In the rows, 128 means zero.
Known rows, with every step that occurs:
bapeti, bozu, vudi, dano, zepe: [ 92 124  75  61 141 101  84 133 119 117 109 155 113  99 138 127 116 120
 143 183  61 156 131 112  56 110 149 167 149 148 163 108 118 115  77 124
 167 167 141 154 139 129 124 142 102 155 106]
nurod, pazef, bezeg, vufa: [117 137 116  78  70 118 120 166 117 123 225 245 131  61 144  84 144 122
 131 149 127 149 150 100 102 159 120  73 127  56 124 158 170 147 103  99
 187 195  82 113 189  88 114 165  86 214 107]
bozu, bapeti: [121 129  89  79 126 129  80 152 154 126 157 181 117  83 136 104 128 120
 135 167 103 134 136 113  75 106 125 122 140 124 145 158 149 136  81 136
 162 160 133 134 160 119 124 126 105 182 102]
bapeti, bozu, vudi: [101 133  70  70 126 110  83 144 132 133 140 171 127  84 148 105 137 131
 152 174  87 141 128 105  60 115 136 137 139 120 165 129 127 127  71 122
 178 167 138 142 157 122 117 154  95 161 110]
vudi, dano, vufa, bezeg, bapeti: [119 104 103  98 116 121  96 119 136  97 168 156 106 115 109 127 137  95
 112 164  92 114 131 134 116  98 142 164 122 133 142 135 150 152  83 129
 180 175 109 143 142 100 150 126  98 197  95]
vudi, dano: [130 101  89  48 128 114  89 147 147 114 172 182 104 110 126 131  97 102
 121 167  89 124 149 122  90 128 133 138 133 134 150 136 147 144 102 132
 164 158 113 147 151 108 117 122  96 184  94]
bapeti, bozu, vudi, dano, vufa: [ 94 116  80  70 150 103  78 115 122  98 141 147 120  90 128 118 119 114
 142 178  66 139 139 125  60 110 156 167 148 143 174 105 122 129  79 126
 180 163 136 159 143 111 123 135  95 159 110]
bezeg, bapeti, bozu, vudi: [ 88 138  81  67 114 116  82 138 113 128 131 181 121  65 142 102 169 132
 159 169  79 146 117  82  54 132 139 134 148 114 166 149 123 127  55 108
 183 186 144 131 179 111 123 185  91 171 113]
zepe, dano: [146 110  85  82 120 102 105 160 196 144 188 173 117 125 151 127 112 129
 117 163 129 124 149 138 113 111 119 129 114 150 125 150 154 146  99 130
 156 133 130 144 153  93 140 114  91 174  91]
bapeti, bozu: [115 129  76  71 111 133  88 150 133 136 156 180 118  95 143 104 135 128
 136 159  98 134 131 116  76 126 126 124 128 121 146 149 136 139  89 122
 165 163 130 135 155 114 114 134  99 171 104]
nurod, pazef, bezeg, vufa, zodif, zepe: [127 152 116  98  85 114 132 172 134 135 220 226 124 100 143 107 143 127
 108 155 131 159 135 113 118 132 133  74 126  79 129 132 172 158  95  97
 174 185  99  96 187 103 129 131  87 196 106]
nurod, pazef: [136 128  97  82  92 131 125 169 147 138 203 212 133  91 149 102 120 119
 123 155 122 121 144 112 106 128 133  99 121  93 124 161 160 142  91 120
 173 170  97 127 180 101 124 142  91 195  99]
pazef, bezeg, vufa, dano, duge: [131 106 108  75 102  91 120 156 136  92 202 208 110  99 128 118 127 124
 114 136 132 148 150 134 119 146 129 108 129  91 112 167 166 147 107 102
 167 157  96 107 174 120 140 111  95 187  96]
pazef, bezeg: [138 121  97  79  86 113  98 163 142 125 196 217 120  93 137 101 137 120
 127 150 121 116 146 117 107 132 118  94 117  96 127 144 150 147  95 125
 180 180  91 131 169 100 123 141  97 203 100]
bezeg, bapeti, bozu, vudi, dano, vufa, zodif, zepe: [ 91 138  92  89 153  99  92 114 123 107 130 137 109 107 125 136 148 119
 126 179  66 153 112 114  72  98 168 165 151 159 178 102 124 139  52 111
 171 171 158 129 160 116 142 132  93 148 111]
vufa, bezeg, bapeti, bozu, vudi, dano, zepe: [ 85 133  79  97 104 112  85 137 110 121  98 151 111 103 128 120 163 112
 143 176  72 149 103 103  81  93 147 172 132 131 159 132 128 120  53 116
 182 198 139 140 142 134 144 171 102 178  98]
nurod, pazef, bezeg, bapeti: [118 138 111  85  61 121 118 170 119 125 206 236 134  62 143  87 161 119
 134 139 119 126 139  91 104 154 142  80 125  68 125 169 155 140  76 105
 190 210  85 115 207  86 121 185  88 213 103]
vufa, bezeg, bapeti, bozu, vudi, dano, duge: [ 99 119  75  83 120 112  85 138 120 101 113 148 115  92 130 116 152 113
 145 168  81 136 112 107  81 106 157 179 132 123 165 145 133 120  66 119
 183 183 134 141 144 137 137 168  96 169  90]
nurod, pazef, bezeg: [133 133 104  88  69 119 119 175 136 127 214 233 136  79 147  90 136 119
 126 143 129 119 149 109 112 142 139  81 119  73 121 153 158 140  92 116
 185 194  79 122 190  95 119 160  92 209 100]
bapeti, bozu, vudi, dano, vufa, zodif: [ 99 127  84  82 147  97  87 119 121  97 141 144 115 110 124 126 117 107
 132 173  73 145 124 131  70 101 164 170 149 148 169  96 121 136  75 115
 169 167 136 137 141 126 125 119 100 149 104]
dano, vufa, zodif: [145 122 110 115 125 118 128 129 153 110 198 170 113 138 122 130 116 112
  98 155 119 113 129 155 127  87 135 130 123 137 112 126 149 163  94 120
 158 147 110 116 146 109 157  71 105 175  96]
nurod, pazef, bezeg, vufa, zodif, zepe, nuko: [131 159 107 104  92  98 137 174 148 141 212 218 127 117 143 118 137 134
 101 166 138 166 134 118 128 117 128  83 123 102 129 114 172 160 102 105
 168 168 116  98 181 111 144 123  87 188 100]
duge, dano: [157  89  84  85 112 109 121 174 166 119 168 179 119 119 135 133  89 136
 116 163 122 112 150 137 120 121 113 134 112 116 123 156 151 142 103 135
 164 139 115 146 157 123 128 102  92 174  91]
nurod, pazef, bezeg, bapeti, bozu, vudi, dano, duge: [ 95 130  96  64 105  96 101 152  97  89 160 201 132  45 145  96 144 118
 151 149  84 144 139  90  73 159 180 127 145  88 158 146 131 113  74 102
 192 205 105 132 191 104 112 195  85 179 101]
vudi, dano, zepe, zodif: [131 110  92  62 140 102 111 143 153 126 142 163  99 152 132 153  91 122
 112 183  91 133 145 137 103  98 131 155 129 180 128 103 140 130 104 136
 147 135 134 155 131 122 153  90 103 165  91]
duge, dano, vufa, bezeg, bapeti: [145  94  97 136 102 118 132 147 153 100 163 155 122 122 117 130 130 128
 108 159 124 102 132 150 144  91 122 158 101 114 116 155 153 150  84 134
 181 155 112 143 150 118 163 107  93 188  91]
nurod, pazef, bezeg, bapeti, bozu, vudi, dano, vufa: [ 81 139 105  85  97 101  97 132  91  89 177 193 135  46 134  93 160 110
 145 154  81 142 140  97  75 145 175 126 144  92 161 128 132 125  64 102
 201 214 100 136 193  87 118 193  85 190 113]
pazef, nurod: [142 123 101  83 103 124 122 168 156 141 201 211 125  92 145  99 121 119
 127 166 120 121 146 117 109 130 133  97 131  97 119 147 153 140  93 120
 175 171  97 122 170 101 126 139  93 189  99]

Rows:
[154 116  82  90 145 102 112 161 216 163 181 155 115 150 152 144 110 143
  98 180 127 129 148 144 119  86 120 126 108 170 139 126 159 150  95 144
 153 115 150 148 151  96 154  99  87 161  96]
zodif, zepe, dano
[156 133  90 106 138  97 120 165 207 156 180 156 108 173 146 154 109 132
  87 170 135 137 128 151 131  76 134 128 114 172 131 119 157 160  89 128
 141 124 150 117 150 116 155  76  95 150  90]
vufa, zodif, zepe, dano
[122 126 104  75  78 114  98 157 125 121 186 221 117  74 134 100 164 121
 136 146 112 124 135  96  99 146 125  91 126  89 130 160 146 145  77 113
 186 198  99 120 189  90 127 171  92 209 105]
pazef, bezeg, bapeti
[158  96  87  98 125 100 146 172 170 132 134 161 115 156 139 156  82 157
 107 179 125 123 146 152 132  93 110 151 109 159 103 122 145 129 103 140
 148 116 136 153 141 138 165  69  99 155  87]
duge, dano, zepe, zodif
[140 114  90  96 117  92 137 157 172 137 153 161 107 173 132 155 109 134
  95 156 129 130 134 153 133  81 133 146 124 173 100 132 153 135  81 129
 137 121 133 125 154 145 178  69 109 156  90]
vufa, dano, zepe, zodif
[117 121 112  86  83  93 120 154 126 112 192 212 107 108 125 122 139 124
 112 143 124 160 142 129 118 134 119 106 133  98 103 152 162 146  94 101
 166 170  99 106 170 119 145 116 102 196 104]
pazef, bezeg, vufa, dano, zepe
[147 105  99 104 136 101 115 134 193 124 202 158 120 131 139 133 112 129
 105 163 129 112 155 161 126  93 123 141 114 160 113 133 153 152 102 135
 161 121 125 149 144  79 161  92  91 172  95]
zepe, dano, vufa
[153  92  86  80 130  98 131 157 170 105 180 167 111 138 132 141  94 122
 100 135 130 116 144 151 131 109 148 144 125 135 110 175 155 139  94 125
 147 123 114 119 165 140 155  79 103 160  83]
vufa, dano, duge
[ 82 135  75  66 137  92  90 131 118 124 100 157 111  95 135 134 143 129
 144 189  61 164 119  93  61 110 149 167 152 161 162 113 114 117  64 116
 169 169 164 144 155 123 147 161  97 155 105]
bezeg, bapeti, bozu, vudi, dano, zepe, nuko
[151 115 106 118 133  96 124 136 193 122 201 155 116 151 135 141 111 121
  94 157 134 119 139 167 137  83 135 143 114 166 109 128 154 160  97 123
 149 127 128 126 141  94 164  71  96 163  89]
zepe, dano, vufa, zodif
[ 86 138  78  96 111 103  89 137 122 130  91 141 111 124 131 125 163 125
 141 184  80 149 102 109  85  82 146 181 133 155 159 112 130 117  55 122
 175 181 153 145 134 141 157 158  99 166  95]
vufa, bezeg, bapeti, bozu, vudi, dano, zepe, zodif
[171 107  90 136 154  91 152 154 196 118 168 134 118 183 123 171  76 144
  73 181 134 119 140 178 157  61 127 154 105 173 120  98 153 162 104 144
 148 104 146 136 138 134 179  35  94 145  88]
duge, dano, vufa, zodif, zepe, nuko
[134  98 103  68 128 102 127 148 147 100 191 187 106 114 129 134 110 127
 109 145 125 151 145 138 115 133 125 133 135 111 114 178 167 146 108 105
 152 129 118 106 166 129 147  87  95 170  94]
bezeg, vufa, dano, duge
[152 127 107 123 145 118 133 129 174 125 192 153 111 159 126 144 113 125
  84 168 119 118 128 161 134  66 136 131 118 157 124 105 155 167  90 131
 155 132 128 121 145 111 167  56 102 163 100]
dano, vufa, zodif, zepe
[151 109  93 134 118 108 115 138 198 127 193 146 123 146 135 128 126 123
 100 163 138 106 140 168 144  70 121 153  98 153 113 137 162 154  96 140
 169 133 120 146 129  94 170  97  96 182  86]
zepe, dano, vufa, bezeg
[161  96  88  78 144  97 121 157 202 124 182 164 116 129 155 137  91 138
 111 158 132 118 156 152 124 109 130 142 113 157 113 160 151 136 114 133
 150 110 132 144 144 101 154  94  90 158  80]
zepe, dano, duge
[107 127  85 128 120  96  95 125 162 122 151 133 129 110 139 115 166 131
 128 169 112 131 121 139 105  77 144 171 118 151 143 134 140 138  62 123
 183 157 145 146 143  99 165 147  90 167  99]
zepe, dano, vufa, bezeg, bapeti, bozu, vudi
[135 139 110  95 108  89 113 163 169 136 203 195 108 127 140 129 137 132
 104 162 136 164 137 134 122 119 116  96 121 126 129 121 167 163 103 106
 160 155 126 105 162 100 139 110  87 179 100]
pazef, bezeg, vufa, zodif, zepe, dano
[145  86  91  47 152 110 104 144 153  92 164 169 103 114 130 140  77 107
 116 162  91 118 156 136 100 125 144 155 130 140 139 145 145 135 117 133
 157 137 115 149 140 116 130  99  96 169  84]
vudi, dano, duge
[ 87 129  75  85 101 113  70 141 115 119 118 158 115  89 127 107 167 107
 148 170  78 142 106  96  74 107 148 166 134 117 176 139 135 129  53 118
 188 201 134 138 151 129 125 185  96 182  99]
vufa, bezeg, bapeti, bozu, vudi, dano
[142 114  97 130 107 131 117 132 160 119 188 164 122 131 123 114 138 115
 106 161 123  98 130 155 135  71 118 142 103 122 116 137 161 158  91 138
 179 156 102 139 133 109 164  98 104 198  95]
dano, vufa, bezeg
[153 136  91 100 130 116 120 161 176 151 175 170 105 159 136 143 113 126
  94 169 120 131 119 135 123  82 129 117 118 148 135 119 156 160  85 127
 147 142 134 111 154 129 148  79 101 163  95]
vufa, zodif, zepe
[169 120  91 103 157  95 133 163 212 140 177 145 106 175 149 161  92 136
  84 166 137 130 132 162 139  76 142 141 113 180 124 126 155 153 101 129
 135 107 151 120 142 124 166  58  94 138  81]
vufa, zodif, zepe, dano, duge
[ 99 133  90 126 108 122  98 116 124 110 146 151 128  95 126 102 176 122
 137 168  96 125 110 122  96  82 140 159 125 119 147 133 137 141  56 122
 194 181 127 137 149 111 158 151  99 184 107]
dano, vufa, bezeg, bapeti, bozu, vudi
[136 113 100 132 109 109 114 132 184 125 185 150 121 128 133 125 151 124
 108 158 132 111 131 151 137  81 127 153 105 149 116 150 157 153  81 129
 173 148 128 138 144  88 175 119  92 188  90]
zepe, dano, vufa, bezeg, bapeti
[156 117  88 140 143 107 121 141 220 150 184 127 119 170 139 144 124 138
  85 179 138 113 141 172 147  48 122 150  95 175 130 116 166 159  92 150
 164 116 141 152 129  98 180  81  92 170  93]
zodif, zepe, dano, vufa, bezeg
[136 134 105  88 135 100 119 154 183 149 191 174 101 145 142 143 122 134
  98 176 130 169 130 138 116 103 112 118 125 149 135 128 169 165 103 107
 146 131 150 107 152 108 149  83  88 162 100]
bezeg, vufa, zodif, zepe, dano
[ 80 122  91  70 138 107  80 109 105  96 136 154 117  69 126 116 153 115
 148 174  61 143 127 101  57 125 158 163 153 134 171 125 120 128  59 111
 185 182 140 145 164  99 130 164  91 168 113]
bezeg, bapeti, bozu, vudi, dano, vufa
[118 137 116  98  75  94 144 168 130 125 201 215 125 114 141 114 137 135
 109 146 138 159 144 127 126 131 134  99 128 103 101 140 170 136  93 100
 164 169 100 108 184 117 153 122  94 188 100]
nurod, pazef, bezeg, vufa, dano, zepe, zodif
[130 148 115 104  91  96 131 174 161 141 221 214 125 111 151 118 137 131
 103 156 144 164 141 127 125 129 134  84 117 104 126 132 173 155  99  98
 165 169 111 101 183  92 135 129  82 185 100]
nurod, pazef, bezeg, vufa, zodif, zepe, dano
[106 110  97  95 132  99  92 117 132  95 149 148 117 103 117 123 142 101
 131 179  80 122 126 119  94  88 148 173 138 132 161 114 140 137  64 128
 193 180 120 150 149 109 153 151  94 188 102]
bozu, vudi, dano, vufa, bezeg, bapeti
[ 96 122  74  96 134 108  77 119 125 103 132 134 122 103 125 114 135 108
 137 179  76 135 125 130  78  88 155 178 133 138 173 105 132 132  73 130
 185 174 131 157 129 125 132 141  99 168 104]
bapeti, bozu, vudi, dano, vufa, bezeg
[117 124  90 129 110 114 101 128 167 128 167 142 122 118 135 117 163 127
 118 156 121 124 124 148 119  87 135 161 108 152 129 150 147 147  76 124
 172 155 139 139 141  90 162 131  93 173  96]
zepe, dano, vufa, bezeg, bapeti, bozu
